What can hang from each mark:
zofu: vepuga
donat: felib povak
povak: donat lavoz zofu
felib: donat
pebe: vovop
sisaba: migo
vovop: lavoz pebe
lavoz: povak vovop
migo: vovop

In the rows, zero is written as 128.
Known rows, with every way that one mark hangs from another:
(pebe (vovop (lavoz povak))): 93	183	139	103	118	137	105	140	146	167	104	184	190	169	157	164	110	98	125	117	37
(zofu vepuga): 153	121	117	96	181	115	62	182	170	182	101	158	86	127	157	139	62	91	113	134	131
(lavoz povak (vovop pebe)): 181	149	146	111	121	108	90	148	121	137	38	139	127	90	144	75	126	134	174	122	109
(donat felib (povak zofu)): 109	150	173	124	156	158	132	146	141	139	86	128	94	163	140	164	140	90	95	124	146
(felib (donat (povak (lavoz vovop)))): 132	141	140	137	186	146	144	99	152	163	148	136	134	112	172	119	174	135	169	155	113
(vovop (lavoz (povak donat zofu)) pebe): 138	172	102	117	29	119	133	113	99	92	126	127	147	110	114	134	139	158	83	98	123
(donat felib): 131	115	194	140	139	86	104	179	166	137	106	153	104	190	111	165	90	61	139	139	77
(felib donat): 145	132	178	135	173	66	120	119	151	192	160	147	110	154	133	163	108	123	164	147	96
(povak (donat felib) (zofu vepuga)): 99	87	106	147	146	82	154	123	138	82	157	116	97	162	65	121	108	84	63	123	182
(donat felib (povak lavoz (zofu vepuga))): 108	131	123	121	141	189	111	144	132	116	107	123	108	137	157	141	158	108	81	165	158
(lavoz (povak (donat felib)) (vovop pebe)): 147	113	140	150	96	81	142	148	118	58	69	122	128	115	104	64	149	97	146	121	112
(sisaba migo): 153	87	160	110	159	134	89	155	127	188	135	78	105	126	147	183	26	135	175	141	114
(felib (donat (povak (lavoz vovop) zofu))): 128	147	134	137	188	147	157	66	135	167	156	122	134	112	147	112	179	158	149	148	149
(lavoz (povak donat (zofu vepuga)) vovop): 153	122	81	139	157	122	169	115	102	110	89	135	109	94	110	57	150	134	110	128	205
(vovop (lavoz povak) pebe): 168	185	125	103	33	127	79	158	120	135	85	154	142	116	157	148	118	139	108	117	66
(povak donat lavoz): 98	86	113	135	147	123	188	118	148	77	206	105	146	108	122	146	142	155	180	140	152
(migo vovop): 122	85	167	128	161	125	84	163	116	184	155	110	92	142	137	152	96	134	181	102	110
(donat felib povak): 114	143	180	123	157	156	115	189	163	134	75	144	95	163	169	170	133	64	117	131	102
(lavoz (povak (donat felib) zofu) vovop): 138	116	130	168	130	102	196	112	101	81	93	134	120	135	83	72	167	115	126	132	170
(vovop (lavoz (povak (zofu vepuga))) pebe): 166	187	96	96	34	132	69	138	106	137	86	148	132	108	140	129	113	147	61	119	109
(povak donat): 105	101	135	129	169	90	172	144	162	108	168	124	112	131	113	152	107	113	154	101	149
(felib (donat (povak lavoz))): 126	147	153	125	174	143	141	112	138	169	161	131	126	117	183	161	164	150	164	168	116
(migo (vovop lavoz)): 125	113	135	142	112	149	91	159	124	176	166	137	121	155	134	145	115	117	133	96	72
(vovop pebe): 146	131	166	85	129	79	59	149	163	152	105	117	117	114	132	146	66	129	163	91	99
(migo (vovop (lavoz povak) pebe)): 140	131	136	124	48	140	62	161	77	149	127	116	123	122	150	137	124	153	134	103	68
(sisaba (migo (vovop (lavoz povak) pebe))): 152	88	137	124	60	162	52	155	57	163	142	52	119	111	154	157	62	166	147	129	73

Rows:
68	159	137	132	97	121	134	141	145	111	123	172	191	188	129	155	126	71	103	119	34 -> (pebe (vovop (lavoz (povak (donat felib)))))
173	154	137	130	156	132	143	112	103	165	63	152	116	112	121	85	144	151	151	132	171 -> (lavoz (povak zofu) vovop)
148	114	126	116	145	122	96	113	170	120	129	121	163	93	123	80	124	145	195	123	103 -> (povak (lavoz (vovop pebe)))
103	87	84	153	171	122	209	50	144	71	203	96	161	98	64	69	163	168	156	110	205 -> (povak donat (lavoz vovop) zofu)
129	143	120	101	168	190	110	132	167	128	96	117	139	73	185	103	158	138	169	113	131 -> (donat (povak (lavoz (vovop pebe))))
150	112	75	108	150	127	80	77	148	126	129	109	147	84	99	49	115	156	124	125	173 -> (povak (lavoz (vovop pebe)) (zofu vepuga))
92	94	148	156	139	73	190	103	136	78	171	109	111	172	52	142	120	103	103	108	172 -> (povak (donat felib) zofu)
94	73	109	178	143	106	208	63	142	40	189	100	158	140	41	68	170	122	134	127	172 -> (povak (donat felib) (lavoz vovop) zofu)
131	156	122	153	57	132	165	166	123	95	123	172	136	158	134	159	152	98	88	144	81 -> (vovop (lavoz (povak (donat felib))))
134	137	132	129	124	115	189	119	73	119	125	119	103	112	124	160	146	179	135	141	203 -> (lavoz (povak donat zofu))
142	120	115	119	145	121	116	59	144	123	142	101	162	93	85	70	131	177	165	114	162 -> (povak (lavoz (vovop pebe)) zofu)
140	164	76	131	77	151	156	134	104	120	129	162	124	126	133	139	147	137	57	134	147 -> (vovop (lavoz (povak donat (zofu vepuga))))
107	130	164	128	139	182	127	170	153	111	106	131	120	146	175	165	160	96	137	165	104 -> (donat felib (povak lavoz))
81	81	124	162	121	106	203	80	122	47	212	91	144	149	59	136	155	148	128	146	176 -> (povak (donat felib) lavoz zofu)
90	74	86	151	124	115	167	101	125	52	194	98	128	134	72	114	139	127	85	160	189 -> (povak (donat felib) lavoz (zofu vepuga))
142	73	137	124	81	152	47	146	94	170	164	52	125	121	138	152	41	147	149	106	66 -> (sisaba (migo (vovop lavoz pebe)))
124	115	121	135	46	132	94	153	76	113	153	101	128	118	137	129	138	151	128	95	84 -> (migo (vovop (lavoz (povak donat)) pebe))
96	182	109	97	120	140	91	124	135	171	104	178	181	162	146	146	107	104	83	118	74 -> (pebe (vovop (lavoz (povak (zofu vepuga)))))
150	121	122	147	154	115	182	143	120	107	89	147	122	104	129	81	157	123	165	128	151 -> (lavoz (povak donat) vovop)
166	155	126	102	131	133	108	147	78	178	78	147	85	113	158	153	112	166	112	166	187 -> (lavoz (povak (zofu vepuga)))
116	143	143	118	158	164	105	162	143	140	76	136	80	156	152	145	127	74	61	134	155 -> (donat felib (povak (zofu vepuga)))
158	188	119	123	75	155	136	135	104	162	108	176	131	140	140	162	138	147	90	138	117 -> (vovop (lavoz (povak zofu)))
128	145	120	120	175	150	129	88	120	173	160	120	114	109	168	143	159	160	119	168	159 -> (felib (donat (povak lavoz (zofu vepuga))))
75	168	123	115	115	129	137	131	146	130	128	170	194	163	143	158	124	99	119	109	53 -> (pebe (vovop (lavoz (povak donat))))
112	78	47	144	173	132	176	68	145	74	187	103	145	89	79	48	150	147	114	128	216 -> (povak donat (lavoz vovop) (zofu vepuga))
